Every row comes from one small tree of marks. The marks that hang from a mark follow it in brackets, in alphabetical order. Every link used is in the known rows. Which tree was each row made from?
In the rows, zero is written as 128.
Known rows:
rarel[boto kalod[mokad[noto vosal]]]: 98,137,117,151,147,107,144,137,115,171,184,130,129,158,165,133,117,138,152,201,177,176,72,81,62,161,93,94,145,161,99,181,100,119,146,107,117,132,134,137,224
noto[mokad[kalod vosal]]: 85,101,158,146,105,141,139,118,98,163,195,124,158,141,119,128,111,139,104,127,126,158,62,96,89,121,94,123,109,125,71,166,104,141,150,67,127,145,77,134,155
boto[rarel[kalod[mokad]]]: 98,133,116,138,169,110,122,124,101,153,153,127,113,147,177,117,108,147,166,167,154,153,67,86,84,160,98,85,134,133,106,182,96,128,167,117,120,137,96,156,204
falab[novig[mokad punid[nokis]]]: 95,130,86,137,125,140,136,96,150,129,216,159,127,154,148,88,74,143,116,169,159,103,71,105,110,152,106,127,134,120,139,185,121,96,152,87,143,98,107,183,176
nokis[babad[novig] punid]: 107,115,125,105,123,129,156,103,120,162,206,130,120,142,160,129,102,131,132,163,123,127,47,122,133,143,73,128,99,117,101,151,107,130,129,87,140,116,101,148,162
punid[nokis[babad]]: 101,139,101,125,137,173,123,131,109,159,204,127,126,168,132,127,92,144,145,180,152,125,75,105,112,146,88,130,110,104,106,161,103,126,145,105,149,104,102,146,174
noto[mokad[kalod[rarel] vosal]]: 74,98,163,148,107,145,130,112,110,164,194,124,123,150,118,136,102,147,114,142,131,177,56,92,81,126,81,99,98,128,78,169,100,150,159,70,112,158,84,152,149
boto[rarel[kalod[mokad[vosal]]]]: 75,120,135,142,171,114,126,128,94,161,182,129,127,149,181,136,108,126,166,168,146,181,55,81,76,155,87,95,131,151,102,175,97,123,173,104,123,140,91,158,197
gilu[noto[mokad[kalod[rarel] vosal]]]: 79,105,176,143,99,126,141,109,103,170,197,110,130,149,110,117,104,155,121,150,144,162,45,113,87,115,71,106,101,142,85,164,86,145,159,73,102,192,100,135,157
kalod[mokad[vosal] rarel[boto]]: 98,126,117,160,145,129,114,119,121,161,186,139,110,169,160,134,95,139,138,205,160,176,72,71,73,153,84,94,129,147,110,172,92,126,163,109,105,145,103,154,175
mokad[kalod[rarel] noto vosal]: 71,96,163,112,108,131,126,108,121,166,185,121,128,151,136,141,111,163,137,160,152,171,31,103,75,134,61,99,106,146,56,174,116,145,153,82,110,164,106,142,160
gilu[noto]: 106,121,127,131,131,103,139,107,114,155,159,136,144,145,129,99,103,162,125,168,157,115,60,113,106,131,79,117,127,121,101,167,94,133,159,104,111,155,119,125,176
falab[novig[punid]]: 89,111,91,121,134,129,133,92,143,126,189,176,125,149,159,116,91,145,105,164,145,110,58,105,111,146,95,133,140,118,114,176,121,128,149,89,126,123,122,152,174
nokis[babad[novig[punid]]]: 107,124,93,100,131,148,141,79,123,142,203,162,115,158,157,117,105,134,128,161,141,109,42,108,135,138,87,142,121,103,130,159,123,139,138,97,136,112,118,140,170
noto[mokad[kalod[rarel[boto]] vosal]]: 88,103,147,163,106,146,135,133,111,160,194,123,97,164,136,143,100,135,120,164,134,183,68,80,79,136,85,102,98,143,81,167,83,145,155,80,101,156,100,139,160
rarel[boto kalod]: 122,131,107,152,148,105,146,141,123,146,151,138,99,168,168,129,98,133,141,184,145,149,97,89,82,161,98,100,133,129,97,170,86,133,153,115,108,121,127,125,198
vosal[mokad[kalod[rarel[boto]] noto]]: 97,125,134,115,116,130,134,111,160,165,186,121,86,159,140,129,91,174,129,161,157,163,75,107,103,144,74,82,113,136,68,183,101,127,131,95,98,160,131,158,176
duzin[babad[nokis novig[falab punid]]]: 98,145,94,85,129,80,149,55,137,134,181,172,120,125,174,83,116,143,130,166,119,97,71,122,98,152,110,141,131,120,124,161,141,118,127,83,124,121,86,132,166
punid[nokis]: 100,125,101,126,133,144,119,135,132,150,178,135,121,156,123,111,94,158,134,178,142,118,78,98,102,148,101,117,114,112,99,167,104,124,149,101,130,112,91,141,169
kalod[mokad[noto vosal] rarel[boto]]: 88,125,121,139,138,134,126,121,124,172,186,133,108,164,156,135,109,160,155,211,183,178,59,70,73,150,76,83,126,156,100,175,103,122,155,110,106,146,124,146,195
novig[falab punid]: 94,134,77,128,124,135,117,90,135,133,175,146,121,147,148,94,100,162,113,170,151,101,73,117,98,146,77,136,141,131,102,163,119,114,137,112,124,112,117,140,163
gilu[noto[mokad[kalod]]]: 108,117,157,145,99,114,144,109,99,160,167,110,143,135,111,95,112,162,112,132,152,127,65,134,104,117,96,115,117,119,86,171,85,141,144,83,111,166,105,121,167
novig[babad falab mokad[kalod vosal]]: 76,120,137,131,96,100,130,86,83,151,199,118,167,133,151,93,98,138,108,135,123,174,81,116,66,138,78,126,138,119,82,172,132,94,143,86,138,113,85,149,143
gilu[noto[mokad]]: 111,128,127,145,113,127,150,115,111,163,172,134,141,147,101,94,110,162,119,145,153,120,70,105,114,121,95,118,121,118,110,164,83,140,155,99,115,159,118,123,176
mokad[kalod vosal]: 83,93,147,133,118,117,124,111,101,158,181,125,152,142,144,130,105,137,114,147,125,158,52,105,82,129,89,126,119,127,68,168,110,135,156,76,126,142,81,128,149
boto[rarel]: 85,108,123,118,144,137,124,113,116,149,158,139,119,152,158,129,107,152,148,148,134,137,53,83,109,139,82,108,113,120,87,168,100,132,166,103,121,140,98,144,176
nokis[babad]: 98,133,109,121,136,154,126,108,102,155,184,143,137,164,141,131,103,137,131,167,147,132,66,106,111,134,84,127,123,98,102,160,111,140,151,107,133,118,108,139,167
babad[novig[mokad[kalod]]]: 124,114,143,128,111,86,145,71,126,146,182,134,146,126,149,85,105,142,110,130,127,140,55,114,111,134,93,113,125,106,98,179,119,125,142,80,124,131,77,160,151
duzin[babad[novig[falab mokad]]]: 111,146,104,120,115,76,153,58,126,142,199,158,141,115,146,77,107,131,125,130,123,109,90,116,111,145,83,123,136,113,112,174,129,113,134,100,135,117,87,159,151
babad[nokis novig[mokad[kalod vosal]]]: 110,110,173,124,118,64,159,62,115,150,195,134,179,129,168,93,111,131,115,144,118,166,29,108,95,129,108,129,121,120,108,172,122,117,152,58,121,142,53,155,159
babad[nokis]: 109,130,124,122,142,111,134,102,122,150,145,147,146,145,156,108,107,160,126,172,140,143,62,95,91,139,111,115,130,107,109,167,110,133,157,95,114,135,77,137,177
rarel[boto kalod[mokad]]: 126,149,95,165,163,100,131,132,110,154,152,133,108,159,177,115,104,133,146,201,165,153,105,85,76,170,113,89,150,133,114,181,90,122,149,126,111,119,122,140,208
rarel[kalod[mokad[noto]]]: 108,144,113,133,148,104,136,114,114,167,157,130,136,139,150,107,119,169,150,181,184,149,73,102,75,163,94,81,143,133,101,190,118,126,147,117,121,126,123,147,212

Write each row's tree:
98,111,148,143,110,151,127,109,116,155,170,121,110,149,119,119,104,169,118,136,142,152,70,105,93,129,85,90,99,112,81,177,102,154,154,85,109,152,90,152,151	noto[mokad[kalod[rarel]]]
115,123,88,107,133,133,139,107,160,143,202,157,99,149,142,97,94,148,122,170,135,96,64,102,124,151,105,130,114,124,125,164,107,120,144,90,130,113,96,139,167	babad[novig[punid[nokis]]]
92,120,140,105,114,125,136,96,145,169,190,127,140,133,129,108,100,181,111,127,146,146,62,125,107,129,93,105,125,121,68,183,120,127,128,84,126,152,110,147,173	vosal[mokad[kalod noto]]
87,120,145,103,115,130,130,97,153,171,189,121,110,144,122,122,91,183,121,138,155,156,58,118,99,138,73,78,109,127,72,185,118,136,136,81,110,166,114,165,162	vosal[mokad[kalod[rarel] noto]]
80,100,153,126,110,131,128,126,121,163,184,118,105,165,148,149,109,154,144,183,157,177,50,96,72,140,70,103,106,152,55,171,102,137,152,85,100,156,123,133,173	mokad[kalod[rarel[boto]] noto vosal]
88,134,129,121,160,113,130,124,106,165,158,118,114,146,168,118,124,165,189,165,176,154,55,95,85,160,86,74,130,144,97,188,110,126,158,119,119,142,119,158,221	boto[rarel[kalod[mokad[noto]]]]
103,126,84,118,116,112,134,76,150,132,193,152,113,137,150,88,109,151,115,166,130,95,58,115,120,140,75,140,134,130,108,157,115,118,125,103,121,117,112,152,159	babad[novig[falab punid]]
86,102,171,150,96,118,150,111,93,169,197,113,161,138,113,111,115,150,114,136,139,146,51,118,96,111,85,128,115,132,79,161,85,143,151,72,117,172,98,118,157	gilu[noto[mokad[kalod vosal]]]
100,127,116,116,116,127,147,95,123,155,210,117,112,131,151,110,103,137,126,176,118,124,56,139,131,146,57,140,109,124,92,147,110,111,112,101,138,108,104,166,154	nokis[babad[novig[falab]] punid]
122,132,91,124,123,125,145,90,154,139,217,151,118,143,146,73,89,144,124,153,146,96,65,98,118,151,109,122,124,121,147,173,118,103,145,93,137,98,94,159,168	babad[novig[mokad punid[nokis]]]
86,99,145,145,123,120,126,127,115,150,180,118,99,169,158,153,94,133,134,181,136,179,59,93,76,143,71,104,109,147,65,165,89,139,159,88,99,153,103,136,152	mokad[kalod[rarel[boto]] vosal]
123,133,133,125,113,75,164,67,137,146,187,116,142,115,170,64,103,156,118,172,126,135,57,131,110,153,86,122,121,128,119,160,120,91,127,85,128,124,70,182,160	babad[nokis[punid] novig[falab mokad]]
68,122,137,122,156,113,134,128,97,172,186,122,133,145,167,131,124,151,183,170,165,180,40,82,77,154,80,86,129,161,89,181,105,124,163,105,127,149,110,151,217	boto[rarel[kalod[mokad[noto vosal]]]]
105,156,81,141,121,140,120,98,141,132,211,128,125,153,137,63,83,162,125,178,166,97,82,118,94,152,85,132,141,129,129,171,118,84,138,113,137,92,104,175,162	novig[falab mokad punid[nokis]]
91,122,103,121,125,109,151,80,110,140,186,166,152,139,156,101,88,138,103,141,130,146,93,96,102,147,105,104,140,94,124,186,137,110,157,90,133,108,112,166,169	falab[novig[babad mokad]]
114,127,122,83,138,72,157,74,119,154,161,178,133,125,167,108,117,138,135,149,111,125,67,103,106,143,126,120,117,98,116,167,126,141,144,78,126,137,68,118,166	duzin[babad[nokis novig]]
114,120,109,99,139,100,149,74,145,137,169,172,127,143,170,94,108,153,121,172,131,111,45,101,111,142,119,128,125,115,134,165,124,129,149,84,113,130,89,132,176	babad[nokis novig[punid]]
78,111,80,99,122,131,136,89,127,136,179,185,120,151,166,117,90,150,103,156,131,125,78,100,99,150,107,121,135,104,124,180,136,119,154,89,134,108,129,139,176	falab[novig[babad punid]]
88,114,143,149,110,130,156,116,100,170,202,136,159,144,103,112,114,144,112,149,144,135,54,97,105,112,88,124,122,137,104,156,84,137,157,83,124,170,107,123,171	gilu[noto[mokad[vosal]]]
100,131,96,89,136,121,138,85,113,148,151,164,130,155,178,102,99,167,126,164,136,143,77,96,78,151,128,118,131,101,139,170,142,117,157,90,130,116,98,106,180	novig[babad[nokis] punid]
107,135,123,130,109,121,161,75,118,150,228,112,133,129,157,86,99,132,124,163,130,127,55,140,125,148,52,132,117,118,109,154,115,101,118,100,147,98,103,188,151	nokis[babad[novig[falab mokad]] punid]
85,137,126,135,148,104,138,122,105,175,188,138,154,145,148,124,125,150,153,184,174,169,61,90,67,153,89,94,141,153,100,183,116,123,153,98,128,134,116,142,202	rarel[kalod[mokad[noto vosal]]]
101,141,100,119,124,130,135,83,122,144,203,140,123,141,139,110,111,132,126,177,126,112,57,124,135,134,67,150,127,106,95,152,110,123,125,107,125,115,106,163,162	nokis[babad[novig[falab]]]
126,118,145,118,122,76,173,75,137,153,178,130,148,126,175,81,101,148,121,159,123,145,50,113,109,148,100,104,113,119,130,165,120,110,142,81,127,128,69,161,167	babad[nokis[punid] novig[mokad]]
105,146,112,91,127,63,150,65,129,144,171,159,129,115,159,91,119,141,134,165,109,114,75,121,104,146,100,135,129,112,105,163,124,126,127,85,118,130,70,136,160	duzin[babad[nokis novig[falab]]]
69,135,90,128,112,122,133,80,103,141,217,148,156,148,155,84,93,138,109,153,139,143,84,100,69,145,87,131,146,129,130,165,143,87,151,102,145,99,109,146,154	novig[babad falab mokad[vosal] punid]
73,124,131,125,136,131,120,110,120,178,187,133,133,151,138,125,114,171,148,185,180,171,46,83,74,144,73,85,125,146,99,178,124,133,163,100,117,151,111,158,177	kalod[mokad[noto vosal] rarel]
116,142,103,152,151,133,109,116,127,154,152,136,89,167,166,120,89,156,145,206,170,156,84,78,85,157,92,81,131,132,115,179,92,128,157,121,96,135,110,159,178	kalod[mokad rarel[boto]]
107,141,98,103,131,110,142,68,107,140,162,163,154,154,179,81,89,162,122,153,151,148,79,93,78,154,125,106,141,98,156,177,148,101,161,96,138,107,97,130,176	novig[babad[nokis] mokad punid]
109,122,129,113,118,86,155,89,143,148,172,120,123,118,167,89,112,162,121,185,112,127,50,134,111,148,87,126,115,131,95,154,111,106,120,85,124,131,77,158,164	babad[nokis[punid] novig[falab]]
112,138,108,139,141,134,123,117,133,164,159,128,94,162,155,120,105,175,156,206,195,154,72,81,82,155,84,73,128,140,104,184,106,123,151,121,101,141,138,153,197	kalod[mokad[noto] rarel[boto]]
98,165,79,136,124,170,123,91,120,138,238,120,127,165,138,76,79,148,143,183,174,100,75,127,103,153,74,139,137,118,132,163,122,89,133,114,149,77,113,180,163	novig[falab mokad punid[nokis[babad]]]
99,118,128,92,127,104,152,115,105,164,148,134,134,136,181,109,96,165,128,164,116,169,79,109,80,161,115,98,112,104,111,162,128,114,151,83,135,118,86,118,169	novig[babad[nokis[punid]]]
103,114,162,148,102,125,137,106,109,164,168,107,113,148,106,107,103,174,131,149,156,142,56,124,99,122,84,95,103,124,89,174,87,150,158,90,98,183,105,141,160	gilu[noto[mokad[kalod[rarel]]]]
109,128,83,87,127,113,140,99,146,146,206,173,98,136,147,103,97,136,137,148,126,86,83,107,108,155,116,126,106,117,126,166,128,125,139,85,143,108,89,124,162	duzin[babad[novig[punid[nokis]]]]
90,135,122,129,99,102,122,74,103,147,177,112,118,139,149,88,89,162,127,147,135,168,91,127,70,152,72,90,124,109,90,183,137,105,151,108,114,119,98,171,142	novig[babad falab mokad[kalod[rarel]]]
72,98,158,116,110,120,135,108,107,169,183,121,156,140,135,133,122,159,131,147,150,162,39,107,78,126,74,122,117,135,52,170,116,133,146,73,128,143,102,123,167	mokad[kalod noto vosal]
87,113,154,126,106,110,141,73,133,145,191,127,131,141,146,104,100,169,129,155,168,151,45,119,98,146,67,88,118,125,83,200,131,127,151,82,110,148,120,194,169	falab[novig[mokad[kalod[rarel] noto]]]
111,114,131,141,122,122,123,116,124,144,148,119,87,165,161,133,93,152,131,179,147,156,73,104,87,151,81,94,107,125,70,172,89,140,151,100,90,145,113,140,160	mokad[kalod[rarel[boto]]]
122,134,117,93,122,94,164,57,144,147,186,162,154,137,160,72,120,170,138,158,165,120,29,101,107,143,109,114,133,122,144,181,136,110,139,86,124,131,103,149,190	babad[nokis novig[mokad[noto] punid]]
103,142,76,113,122,149,133,106,122,149,199,150,129,155,150,79,76,156,126,151,153,124,96,95,84,160,117,105,127,106,148,176,135,91,157,103,148,84,107,139,171	novig[babad mokad punid[nokis]]
95,138,114,123,139,135,119,101,129,170,160,131,124,151,140,107,110,187,151,182,189,149,59,91,85,149,77,75,125,133,104,187,120,133,156,115,111,147,115,161,185	kalod[mokad[noto] rarel]
115,139,107,90,129,70,164,47,128,138,186,181,146,126,179,79,105,139,129,134,137,117,63,100,97,150,125,122,131,105,154,177,144,119,149,80,135,122,82,132,168	duzin[babad[nokis novig[mokad punid]]]
94,122,134,90,130,90,157,107,112,161,157,141,136,125,173,116,105,157,139,154,126,142,76,117,77,154,112,108,107,114,100,160,124,128,148,77,139,130,72,115,164	duzin[babad[nokis[punid]]]
80,124,123,134,134,130,124,105,110,176,187,144,164,142,141,121,122,160,137,174,175,158,53,84,81,136,91,108,137,143,97,177,123,120,152,95,132,136,105,139,184	kalod[mokad[noto vosal]]
